What can hang from each mark:
j_546: j_64 j_904 j_948
j_234: j_600
j_27: j_64 j_600
j_411: j_27 j_793
j_904: j_546
j_472: j_64
j_793: j_411
j_64: j_27 j_546 j_600
j_948: j_546
j_600: j_27 j_64

Every row comes from one small tree of marks. The marks that hang from a mark follow it in brackets, in the order of their numbers. Every link used is in the known rows. Which tree was each row made from?
Known rows:
j_600{j_27 j_64{j_546{j_948}}}: [ 2.40  1.25 -5.05  1.00  3.38  3.16  3.43  2.17  4.01  0.70 -0.54 -3.37
 -0.59 -3.15 -1.52  3.37  0.57 -1.45  5.00  3.22 -6.00  0.74 -1.47 -6.38
 -0.80  1.81]
j_546{j_948}: [ 3.89  2.88 -4.50  0.75  0.08  0.57 -0.95  1.32  3.22  3.26 -0.80  0.34
  0.32 -4.34  3.43  3.25 -0.96 -1.23  4.31  2.99 -3.47  1.18  0.95 -6.43
 -2.99  0.73]
j_411{j_27{j_64{j_546{j_904 j_948}} j_600} j_793}: [ 1.48  5.91 -2.54 -1.08  0.91  4.77 -0.78 -1.30  6.51 -0.42  0.99 -1.27
 -0.41 -5.21 -0.70  1.59  2.51 -4.74  4.50  7.03 -4.46 -1.90 -4.75 -3.64
 -1.76  0.15]
j_27{j_64{j_546{j_948}} j_600}: [ 2.54  3.93 -2.16 -0.21  1.57 -1.20 -2.96 -1.01  6.12  0.01 -1.62 -3.59
 -0.42 -3.12  0.15  1.81  0.87 -2.00  3.36  2.03 -3.52  0.55 -4.16 -5.20
 -2.30 -0.82]
j_27{j_600}: [ 1.39  2.92  0.00  0.72 -0.85 -1.78 -5.01  0.29  5.26  2.27 -2.36 -2.03
 -1.72 -2.43  2.11  2.64  2.81 -1.86  1.44  0.65 -4.61 -0.39 -0.85 -4.86
 -1.86  0.31]
j_234{j_600{j_64{j_27}}}: [ 2.58  3.36 -0.71  0.46  3.82 -0.56 -1.62  0.30  3.35  1.22 -1.27 -3.28
 -1.09 -3.32 -2.31  1.25  3.19  0.92  5.89  1.37 -3.74  0.23 -1.39 -2.08
 -0.25  2.20]
j_64{j_546}: [ 2.74  3.30 -0.14 -2.13  1.09  0.22 -0.33  2.45  7.11  2.32  1.06 -1.01
 -0.71 -4.40 -0.80  1.90  1.41 -2.40  2.15  0.68 -3.59  0.07 -2.47 -5.27
  0.26 -1.59]
j_27{j_64 j_600}: [ 2.35  4.27 -0.97  0.09  0.69 -2.14 -4.69 -2.05  5.78  0.65 -2.93 -3.58
 -0.52 -2.38  0.72  1.78  2.25 -1.13  1.53  1.70 -3.28 -0.07 -2.85 -4.14
 -2.50 -0.04]
j_411{j_27{j_600{j_64{j_546{j_948}}}} j_793}: [ 0.07  4.72 -1.48 -1.26  1.23  5.42 -0.03 -0.26  6.93  1.64  0.67 -0.99
 -1.07 -4.62  1.02  3.28  3.43 -3.61  4.36  6.03 -6.29 -2.14 -2.86 -4.37
 -1.65  1.61]
j_904{j_546{j_64{j_27{j_600}} j_948}}: [ 3.69  3.00 -3.66  2.71 -0.31 -1.67 -1.43 -0.90  4.53  1.52 -4.55 -1.32
  0.58 -6.57 -0.74  4.50 -0.20 -0.46  1.91  2.53 -5.77  2.34 -1.48 -5.40
 -1.46  2.40]
j_411{j_793}: [ 2.85  4.21 -0.57 -1.87  0.36  1.72 -1.12 -0.49  4.56  3.75  1.17  1.17
 -0.49 -5.44  1.11  2.14  2.35 -1.34  1.87  3.59 -4.55 -0.98 -1.27 -4.46
 -0.59 -0.87]
j_64{j_546{j_904}}: [ 3.44  3.88 -0.73 -1.44 -0.43  0.90 -1.62  3.04  5.11  0.77  1.11 -1.27
 -1.34 -4.19 -1.91  0.87  1.78 -3.82  4.41  1.78 -2.26 -0.58 -2.26 -3.95
 -0.12 -1.82]
j_948{j_546}: [ 3.01  3.77  0.09 -0.12  0.03  1.26 -1.14  0.98  6.50  4.45 -0.80 -1.62
 -2.62 -4.82  0.18  1.98  1.50 -1.78  1.69  2.93 -2.98  1.12  0.04 -5.22
 -1.33  0.34]
j_546{j_64{j_600{j_27}} j_904 j_948}: [ 5.26  4.96 -7.27  4.64 -0.66  3.10 -4.35  1.56  2.83 -0.92 -3.12 -1.54
 -1.94 -4.67 -2.05  1.28 -2.73 -1.71  6.53  4.90 -3.98  0.81  0.30 -3.64
 -3.36  3.30]
j_27{j_600{j_64}}: [ 1.44  3.26 -0.18  0.46  0.15 -0.94 -4.45 -0.21  4.76  1.97 -3.08 -3.41
 -1.92 -1.65  1.61  2.87  4.07 -0.98  3.24  1.20 -4.79 -0.72 -0.92 -4.15
 -2.42  1.50]
j_793{j_411{j_27{j_64{j_600}}}}: [ 2.64  3.52 -3.62  1.41  0.67  2.39 -0.81  1.98  8.66  0.73 -2.06  1.95
  2.52 -3.87 -0.91  2.75  0.09 -2.04  2.13  3.35 -1.32 -0.66 -3.54 -3.82
 -0.69  3.07]
j_411{j_27{j_64} j_793}: [ 2.32  6.23 -2.41 -2.61  1.86  5.15  1.46 -2.07  7.37  1.59  1.25 -0.03
  1.13 -5.89 -0.12  2.17  2.09 -2.67  2.22  6.96 -4.06 -1.72 -3.49 -3.80
 -1.44  0.71]
j_793{j_411{j_27{j_600}}}: [ 0.24  1.93 -2.28  2.28 -2.04  1.56 -2.12  2.45  7.47  1.23 -2.65  2.56
  1.93 -3.44  1.43  4.03  1.96 -3.45  2.36  2.21 -3.27 -0.49 -2.38 -5.16
 -1.20  2.66]
j_64{j_27 j_546{j_904 j_948} j_600}: [ 7.24  4.21 -3.48  1.80  3.13  1.10 -1.46  4.46  6.59  0.56  1.88 -3.00
 -3.05 -4.96 -5.32  0.50 -0.94 -3.12  4.54  1.06 -1.91 -1.13 -3.65 -2.26
  1.75  1.43]
j_904{j_546{j_64{j_600} j_948}}: [ 4.28  3.69 -3.49  1.69  0.62 -0.66 -2.59 -0.41  4.62  2.32 -4.70 -0.20
  0.17 -5.89 -0.44  3.07 -1.90  0.65  1.40  3.75 -4.74  1.95 -0.10 -4.44
 -1.75  2.69]
j_27{j_64{j_546{j_904 j_948} j_600}}: [ 5.82  5.35 -3.40 -0.37  3.11  0.81 -2.67  0.82  5.78 -0.29 -0.32 -2.95
 -1.15 -3.76 -2.88 -0.45 -1.16 -1.89  4.37  3.55 -0.74 -0.33 -3.52 -2.47
 -1.19 -0.02]
j_472{j_64{j_546 j_600{j_27}}}: [ 4.77  4.71 -1.98 -0.62  2.69  0.54  0.09  1.78  6.60  1.85 -0.67 -2.48
 -3.74 -1.34 -5.28  2.57  1.26 -1.67 -0.26  1.99 -6.25 -2.67 -1.87 -2.46
  1.03 -0.80]

Which tree is each row?
[ 4.45  2.97 -3.00  2.19  0.21 -0.21 -1.71  3.05  5.10 -0.22  0.95 -3.19
 -2.35 -4.73 -2.90  2.08  1.20 -4.46  5.68  0.50 -3.53 -0.23 -3.92 -4.48
  0.33 -0.10] => j_64{j_27{j_600} j_546{j_904 j_948}}
[ 4.56  6.62 -0.92  1.82 -1.16  2.80 -5.29  0.99  6.72  2.08 -2.48 -2.42
 -4.66 -5.46 -3.29 -0.01  0.44 -1.84  3.99  4.18 -2.19  0.48 -0.31 -2.33
 -2.17  2.10] => j_948{j_546{j_64{j_600} j_904}}
[ 3.90  2.64 -4.61  2.78  1.21  0.03 -1.06 -0.22  4.09  1.40 -4.79 -0.95
  0.23 -5.56 -1.33  3.35 -2.19  0.33  0.84  4.03 -5.83  2.36 -0.06 -4.98
 -1.13  3.20] => j_904{j_546{j_64{j_600{j_27}} j_948}}
[ 2.02  3.02 -3.78  0.99 -0.57  2.36  0.38  1.55  7.69  0.68 -2.03  2.55
  3.53 -4.34  0.16  3.40  0.64 -2.52  2.97  3.57 -1.54 -0.07 -3.32 -4.97
 -1.45  2.36] => j_793{j_411{j_27{j_64}}}
[ 4.88  4.75 -3.94 -0.97  1.31  0.98 -0.60  0.31  4.44 -0.33 -0.08 -2.17
  0.48 -4.55 -1.35  0.78 -0.32 -2.54  5.60  3.89 -1.20  0.64 -3.34 -4.25
 -2.24 -1.32] => j_27{j_64{j_546{j_904 j_948}}}
[ 0.63  1.58 -1.16  0.37  4.62  0.95  0.12  1.32  2.88 -0.25 -1.09 -3.73
 -1.15 -2.64 -3.02  1.01  2.59  0.08  5.50  2.46 -5.64  0.89 -1.68 -3.44
  0.15  1.39] => j_234{j_600{j_27 j_64{j_546}}}
[ 0.10  2.20 -2.44  2.11 -1.30  2.11 -1.73  2.15  7.16  1.17 -3.10  1.82
  1.55 -3.00  1.11  4.21  2.68 -2.89  3.59  2.58 -3.31 -0.95 -2.41 -4.79
 -1.56  3.40] => j_793{j_411{j_27{j_600{j_64}}}}
[ 2.40  5.97 -3.28 -2.74  2.56  5.76  2.84 -1.09  7.85  0.92  2.45  0.17
  1.22 -6.44 -0.58  2.23  0.92 -3.37  3.49  7.19 -4.21 -1.10 -4.36 -4.58
 -1.12 -0.02] => j_411{j_27{j_64{j_546{j_948}}} j_793}
[ 2.06  4.04 -0.17 -1.20  1.50 -1.68 -3.49 -1.05  7.34  0.01 -1.53 -4.15
 -0.82 -2.69 -1.03  1.25  2.23 -1.99  1.82  1.13 -3.51 -0.06 -4.85 -4.27
 -1.31 -1.40] => j_27{j_64{j_546} j_600}
[ 4.64  3.44 -3.38 -0.27  3.16  1.60  2.44  2.20  6.15  1.82  0.76 -3.22
 -0.89 -4.65 -2.18  3.34  1.30 -1.35  5.72  1.15 -3.67 -0.03 -2.88 -4.85
 -0.16  1.65] => j_600{j_64{j_27 j_546{j_948}}}
[ 3.49  2.61 -4.05  0.60  2.23  1.55  1.40  0.95  4.48 -1.14 -0.32 -3.59
 -0.08 -3.61 -3.67  1.29  0.65 -2.59  2.82  3.42 -3.84  0.66 -3.27 -5.03
 -0.12 -0.30] => j_600{j_27{j_64{j_546{j_904}}}}
[ 1.04  2.43 -3.88  1.92 -0.50  2.10 -0.68  1.60  7.84 -0.11 -2.32  1.71
  2.69 -3.84  0.45  3.53  0.25 -3.47  3.88  3.26 -2.59  0.06 -4.42 -5.58
 -1.62  2.01] => j_793{j_411{j_27{j_64{j_546{j_948}} j_600}}}
[ 4.22  5.48 -2.06  3.06 -0.59  3.45 -4.03  1.24  6.11  1.31 -2.58 -3.00
 -4.59 -5.23 -4.08  0.30  0.13 -2.02  3.65  4.41 -3.31  0.83 -0.43 -2.87
 -1.84  2.58] => j_948{j_546{j_64{j_600{j_27}} j_904}}
[ 2.97  4.14 -2.49  0.45  0.46 -0.69 -4.01 -0.55  4.56 -1.16 -1.68 -3.67
 -1.03 -3.01 -0.62  0.78  1.25 -3.03  5.01  2.94 -2.50  0.03 -4.04 -4.09
 -2.64 -1.08] => j_27{j_64{j_546{j_904 j_948}} j_600}
[ 4.98  6.11 -1.89  2.24 -1.72  2.64 -2.41  0.90  6.52  1.76 -1.40 -2.64
 -3.45 -6.74 -3.96  1.40  1.10 -2.51  4.93  3.34 -2.48  1.06 -1.51 -3.45
 -1.68  1.77] => j_948{j_546{j_64{j_27} j_904}}
[ 5.23  2.93 -3.58  0.17  2.31  0.45  2.29  3.16  7.06  1.91  2.31 -1.82
 -0.43 -5.93 -2.47  3.22 -0.56 -2.63  3.97  0.32 -3.69  0.69 -3.60 -5.99
  1.14  0.18] => j_64{j_27 j_546{j_948}}
[ 4.07  4.75 -5.33  3.46 -0.91  0.13 -3.06 -0.19  5.95  1.06 -2.60 -1.72
 -0.71 -5.85 -0.04  4.15 -1.09 -0.95  5.33  1.54 -5.23  1.54 -1.62 -5.59
 -3.07  2.80] => j_546{j_64{j_27{j_600}} j_948}
[ 5.37  3.83 -4.04  2.55  1.46 -0.95 -1.26 -0.08  5.48  2.01 -3.97 -1.17
  0.01 -6.70 -2.55  3.58 -1.68  0.37  1.14  2.67 -4.73  1.99 -1.36 -4.09
 -0.35  3.38] => j_904{j_546{j_64{j_27 j_600} j_948}}
[ 3.05  3.41 -1.83  0.70  3.55  0.61 -1.17  1.63  2.44 -0.27 -0.34 -3.31
 -1.56 -3.91 -3.20  0.62  2.24 -0.83  8.56  2.37 -2.99  0.49 -2.31 -2.15
 -0.33  1.46] => j_234{j_600{j_64{j_27 j_546{j_904 j_948}}}}
[ 4.79  5.52 -6.29  2.52 -3.09  2.41 -4.22  0.47  2.18  0.09 -2.69  0.21
 -0.38 -5.61  0.64  2.05 -1.44 -2.14  8.59  4.69 -2.84  1.32  0.50 -4.70
 -5.03  1.36] => j_546{j_64 j_904 j_948}
[ 1.16  3.05 -2.59  1.62 -1.43  2.05 -1.99  1.96  7.51 -1.09 -2.07  1.14
  2.03 -3.50 -1.37  2.41  1.99 -4.41  4.26  3.19 -1.74 -0.86 -4.94 -3.97
 -1.13  1.45] => j_793{j_411{j_27{j_64{j_546{j_904}} j_600}}}
[ 1.77  2.46 -2.35  1.10  3.52  0.25 -1.17  0.42  2.09 -1.90 -1.18 -3.55
 -0.62 -3.07 -3.87 -0.36  1.34 -1.05  5.24  3.51 -3.72  1.17 -2.67 -2.91
 -0.18 -0.05] => j_234{j_600{j_27{j_64{j_546{j_904}}}}}
[ 3.16  3.07  0.02  0.10  1.46 -1.54 -0.87  2.38  8.52  1.19  1.29 -3.76
 -2.20 -4.48 -3.47  2.68  2.73 -3.02  1.69 -1.60 -4.55 -0.66 -5.01 -4.55
  2.00 -0.12] => j_64{j_27{j_600} j_546}
[ 4.81  4.65 -0.18 -0.59  1.81  0.75 -4.07  3.71  6.85  0.85  0.81 -2.29
 -3.42 -3.32 -3.72 -0.56  0.76 -2.89  2.88  1.45 -1.77 -1.80 -2.49 -1.68
  1.00 -0.13] => j_64{j_546{j_904} j_600}
[ 0.84  1.64 -1.96  1.48  3.98  0.60 -0.84  0.37  1.71  0.26 -2.34 -3.35
 -0.83 -2.17 -1.54  1.35  2.50  0.64  5.31  3.01 -5.36  0.98 -0.27 -3.34
 -0.93  2.30] => j_234{j_600{j_27 j_64}}
